Each row was made from one small tree. Brackets hold a mark, then the marks that hang from it, in alphabetical order. Every link used is in the known rows. Write each row's tree.
Known rows:
(kisa doki futig): [ 0.79 -2.60  1.29 -0.45 -1.10 -1.01  3.02 -1.66 -0.74 -0.72 -1.40 -1.18
  0.20  1.87 -2.27  0.56  4.68  1.44 -0.51 -1.61]
(futig (movo (doki (vubi veba)) kisa)): [ 2.23 -1.38  2.47  1.54 -1.25 -0.88 -0.28 -1.05 -0.45 -2.96  0.29 -1.68
 -1.45  0.05 -0.06  0.58  0.30 -1.17 -0.46  0.27]
(movo (doki (futig vubi)) kisa): [ 4.00 -2.05  1.57 -0.79 -0.67 -0.57  1.14  0.13 -0.06 -2.10 -0.07 -1.73
 -0.31  1.81 -1.99  0.47  0.47  0.59 -1.35  0.41]
(doki (futig (movo kisa)) (vubi veba)): [ 1.46  2.31  1.87  3.95 -1.91  0.62 -0.64  0.06 -1.73 -1.67  0.73 -0.54
 -0.23  0.54 -2.80  1.07 -2.58  2.24  0.74  1.62]
(movo doki kisa): [ 4.76 -2.73  0.31 -1.40 -0.22 -1.33  0.61  0.14 -0.37 -2.62 -0.60 -1.63
 -0.57  1.30 -0.96 -0.43  1.84 -0.83 -1.65  0.43]
(movo doki): [ 2.35 -2.21  0.14 -1.40 -0.05 -0.97  0.97 -0.83  0.73 -1.74 -0.32 -1.71
  0.00  1.07 -1.24 -0.06  0.61  0.29 -0.90 -1.10]
(futig (movo doki)): [-0.06 -1.50  2.71 -0.50 -0.85 -0.78  0.06 -1.59  0.62 -1.40  0.09 -2.25
 -1.77 -0.37  0.40  0.87 -0.11 -1.42  0.08 -1.23]
(vubi movo): [ 0.58  0.06  1.11  2.15 -1.14 -0.01 -0.81  1.15 -0.89 -1.01  0.05  1.37
  0.31 -0.88  0.51  0.91  2.33 -0.02  1.72 -0.41]
(movo (doki (vubi futig veba)) kisa): [ 4.60 -1.91 -0.44  2.33 -0.58 -0.60  0.02  0.18 -1.13 -4.46 -0.30 -0.15
 -0.14  1.78 -2.85 -0.95  1.43  1.05 -1.18  0.71]
(vubi futig): [-2.09  0.28 -0.47  1.68  0.02  1.14 -0.91  0.48 -0.77 -1.04 -0.47  1.49
 -1.25  0.28 -2.03 -1.04  0.16  0.75  0.88 -0.55]
(vubi futig (veba doki)): [-1.27  1.55 -3.05  3.90  0.78  1.45 -1.44 -0.09 -0.35 -2.22  0.03  1.02
 -0.14 -0.48 -1.15 -2.83  1.84  1.57 -0.78 -2.44]
(futig veba vubi): [-4.24  0.09 -0.16  2.32  0.82  0.06  1.36 -1.68  1.97 -1.21  1.38  1.69
 -0.23 -0.50  2.40  0.13 -0.57 -0.63 -0.76 -1.04]
(vubi (futig movo) veba): [-3.82  0.92 -0.40  4.22  0.14  0.96 -2.27 -0.46 -0.79 -2.99 -0.19  0.62
 -1.78 -0.81 -1.57 -0.97  1.83  0.36  0.38 -1.80]
(kisa (futig veba)): [-2.16 -0.15  0.35  0.34  0.29 -0.39  1.54 -1.45 -0.31 -1.28 -0.82 -0.45
 -0.60  0.75 -2.27 -0.72  2.45  0.35 -0.67 -1.10]
(veba vubi): [-0.18  1.17 -0.35  2.26  0.30 -0.19 -0.25 -0.92  1.25  1.60  0.67  0.14
  1.74 -0.22 -0.15 -0.82 -2.37  0.58  0.96 -0.41]
(vubi (movo doki kisa)): [ 3.92 -1.83  1.32  1.17 -1.31 -0.97 -0.36  1.21 -1.15 -2.83 -0.37  0.23
 -0.06  0.02 -0.17  0.62  3.61 -0.65  0.58 -0.14]
(futig (vubi (movo kisa) (veba doki))): [ 0.25 -0.13  0.59  5.10 -0.25  0.82 -0.34  0.18  0.79 -1.96  1.51  1.86
  1.58 -0.99  2.56  0.08  3.42  0.40 -0.54 -1.33]
(veba (vubi movo)): [ 0.21  1.22  0.44  3.75 -0.47 -0.21 -0.85 -0.07  0.60  0.83  0.67  1.10
  1.96 -0.87  0.15 -0.17 -0.70  0.57  2.17 -0.68]
(futig (vubi (veba doki))): [-1.34  0.09 -0.27  3.53  0.62  0.98  0.41 -1.10  1.95 -0.81  1.63  0.85
  1.57 -0.45  2.03 -0.38  1.14  0.98 -1.38 -1.79]
(futig (movo kisa) veba vubi): [-4.28 -0.22  2.56  2.85 -0.09 -0.27  0.50 -2.00  1.26 -2.02  1.47  0.67
 -2.44 -1.43  3.84  0.84 -0.23 -3.10 -0.61 -0.36]

Write each row's tree:
[-2.50  0.81 -0.22  3.79  0.08  0.53  1.18 -1.28  1.84 -1.25  1.86  2.36
  0.35 -1.55  4.05 -0.41  0.67 -0.57 -0.19 -2.30]	(futig (veba doki) (vubi movo))
[-2.74  1.36  2.48  1.45 -0.77  0.40  0.55 -0.93  0.23 -0.63  0.87 -0.45
 -1.86 -0.32  0.20  1.22 -2.17 -0.43  0.17  0.07]	(doki (futig (movo kisa) veba vubi))
[ 2.83  0.81  0.13  5.62 -1.44  0.09 -0.96  1.01 -1.73 -3.03  0.65  2.10
  1.42  0.00 -0.78  0.43  1.45  1.62  0.91  1.31]	(doki (vubi (movo kisa) veba))
[-1.04  1.02  0.68  4.15 -1.11  0.65 -0.32 -0.44 -1.26 -2.33  0.48  1.97
 -1.52  0.17 -1.23 -0.42 -2.24  0.47  1.18  1.11]	(doki (vubi (futig (movo kisa) veba)))
[ 0.73 -1.26  2.95  0.77 -1.37 -0.58  0.26 -1.63  0.36 -1.72  0.46 -1.70
 -1.33 -0.02 -0.11  0.98 -1.30 -0.63  0.42 -0.48]	(futig (movo (doki vubi)))
[ 0.56 -1.13  0.98  0.03 -1.35 -0.31  2.42 -0.88  0.12  0.22  0.00 -0.45
  0.34  1.21 -0.35  1.62  0.46  1.76  0.09 -0.92]	(kisa (doki (futig vubi)))
[-1.89  0.47  1.80  1.55 -0.65 -0.03  1.52 -2.46 -0.05 -1.14 -0.09 -1.02
 -1.30 -0.07 -0.87 -0.82  0.99 -0.20 -0.34 -1.53]	(kisa (futig movo (veba (doki vubi))))
[-0.31  0.62 -0.99  6.08 -0.49  0.78 -2.85  2.03 -2.52 -4.50 -0.56  2.77
 -0.58 -0.76 -1.71 -0.84  5.43  0.66  1.05 -0.82]	(vubi futig (movo kisa) veba)
[ 1.54  0.05 -0.13  1.09  0.14 -0.50  0.83 -0.52 -0.66 -0.92 -0.47 -0.35
 -0.24  0.49 -0.74 -1.70  1.99 -0.71 -1.23  0.16]	(movo (kisa (futig (veba doki vubi))))
[ 0.27  1.28  2.62 -0.18 -1.39  0.34 -0.38  0.30 -1.14  0.19 -0.09 -1.65
 -1.70  0.05 -1.48  1.16 -1.77  0.04  0.69  0.80]	(doki (futig (movo kisa)))
[-1.70 -3.16  4.18  1.33 -1.64 -0.54  3.12 -2.84  0.51 -0.88 -0.35 -1.15
 -0.50  1.14 -0.36  1.73  4.21  0.59 -0.22 -2.24]	(kisa doki (futig movo vubi))
[ 1.59 -1.54  1.36 -0.81 -0.50 -0.19  1.45 -0.83  1.07 -1.23  0.20 -1.78
  0.26  1.56 -2.27  0.79 -0.80  1.73 -0.59 -1.14]	(movo (doki (futig vubi)))
[-5.95  0.14  2.42  2.83  0.01  0.00  0.73 -2.71  2.04 -1.43  1.69  0.63
 -2.06 -1.62  3.65  1.07 -1.21 -2.28 -0.06 -1.44]	(futig movo veba vubi)
[ 2.16  2.13 -0.79  3.74 -0.41  0.44 -0.26 -0.61  1.32  1.80  1.27  0.66
  2.47 -1.50  2.05 -1.96 -1.21  0.61  1.29 -2.08]	(veba doki (vubi movo))
[-4.92  0.92  0.20  2.24 -0.02  0.60 -0.91 -0.91 -0.51 -2.05 -0.21  1.09
 -3.25 -0.91 -0.50 -0.90 -0.56 -1.14  1.03 -1.25]	(vubi (futig movo veba))
[ 0.68 -0.75  1.53 -0.73 -1.77 -0.71  1.71 -1.02 -0.60  0.15 -0.46 -1.52
 -0.93  0.68 -0.44  1.70  0.15  0.81  0.55 -0.90]	(kisa (doki (futig movo)))
[-1.45  2.52  1.24  1.15 -0.68 -0.22 -0.13 -0.83 -0.34  0.12  0.28 -1.18
 -1.58 -0.44 -0.92  0.23 -3.30 -0.42  0.82  0.19]	(doki (futig (movo kisa) (veba vubi)))
[ 1.42  1.35 -1.46  4.33 -0.38  0.33 -1.36  0.55 -0.48 -2.16  0.54  0.97
  1.46 -1.65  1.38 -0.84  3.99  0.76  0.12 -2.28]	(vubi movo (veba doki))
[-0.92  0.95 -1.44  2.74  0.06 -1.34  0.60 -1.02  0.25 -1.00  0.30  1.23
  0.16 -0.83  1.37 -0.65  0.00 -0.93  0.69 -0.84]	(futig (veba (vubi (movo (kisa doki)))))
[ 0.40  1.59  1.33  0.84 -0.81  1.39  0.72 -1.00  1.16  1.36  1.30 -1.05
 -0.12 -0.63  1.45 -0.45 -2.19  0.68 -0.25 -1.57]	(veba (doki (futig movo vubi)))
[-0.85  2.39 -2.22  2.92  0.41 -0.38  0.40 -1.42  1.25  0.07  1.02  0.97
  0.70 -1.62  2.33 -2.04 -1.48 -0.61  0.41 -2.02]	(futig (veba doki (vubi movo)))
[ 2.18 -1.38 -0.57  2.27 -0.46 -0.21  0.37 -0.80 -0.03 -3.62  0.01 -0.20
  0.38  1.52 -3.17 -0.62  0.13  2.21 -0.42 -0.81]	(movo (doki (vubi futig veba)))
[-3.99 -0.27  2.89  4.11 -0.24  0.58 -0.50 -1.84  1.68 -1.46  1.60  0.00
 -0.49 -1.24  2.41  1.34  0.83 -0.73 -0.25 -1.51]	(futig movo (vubi veba))
[-0.25  1.05  0.27  5.56 -0.95  0.92 -1.28 -0.11 -1.47 -3.02  0.49  1.64
 -0.45  0.24 -2.00 -0.48 -0.49  1.53  0.72  0.73]	(doki (vubi (futig (movo kisa)) veba))
[ 1.71 -1.28  0.39  3.06 -2.15 -0.26  1.39 -0.19 -1.41 -1.75 -0.24  1.89
  0.28  0.91 -0.78  0.98  1.52  1.91  1.62 -0.39]	(kisa (doki (vubi futig movo)))
[ 5.90 -2.32  0.63  0.43 -0.93 -1.13  0.94  0.03 -0.76 -3.05 -0.10 -0.79
  0.07  1.79 -1.65 -0.16  0.30  0.31 -1.11  1.42]	(movo (doki vubi) kisa)
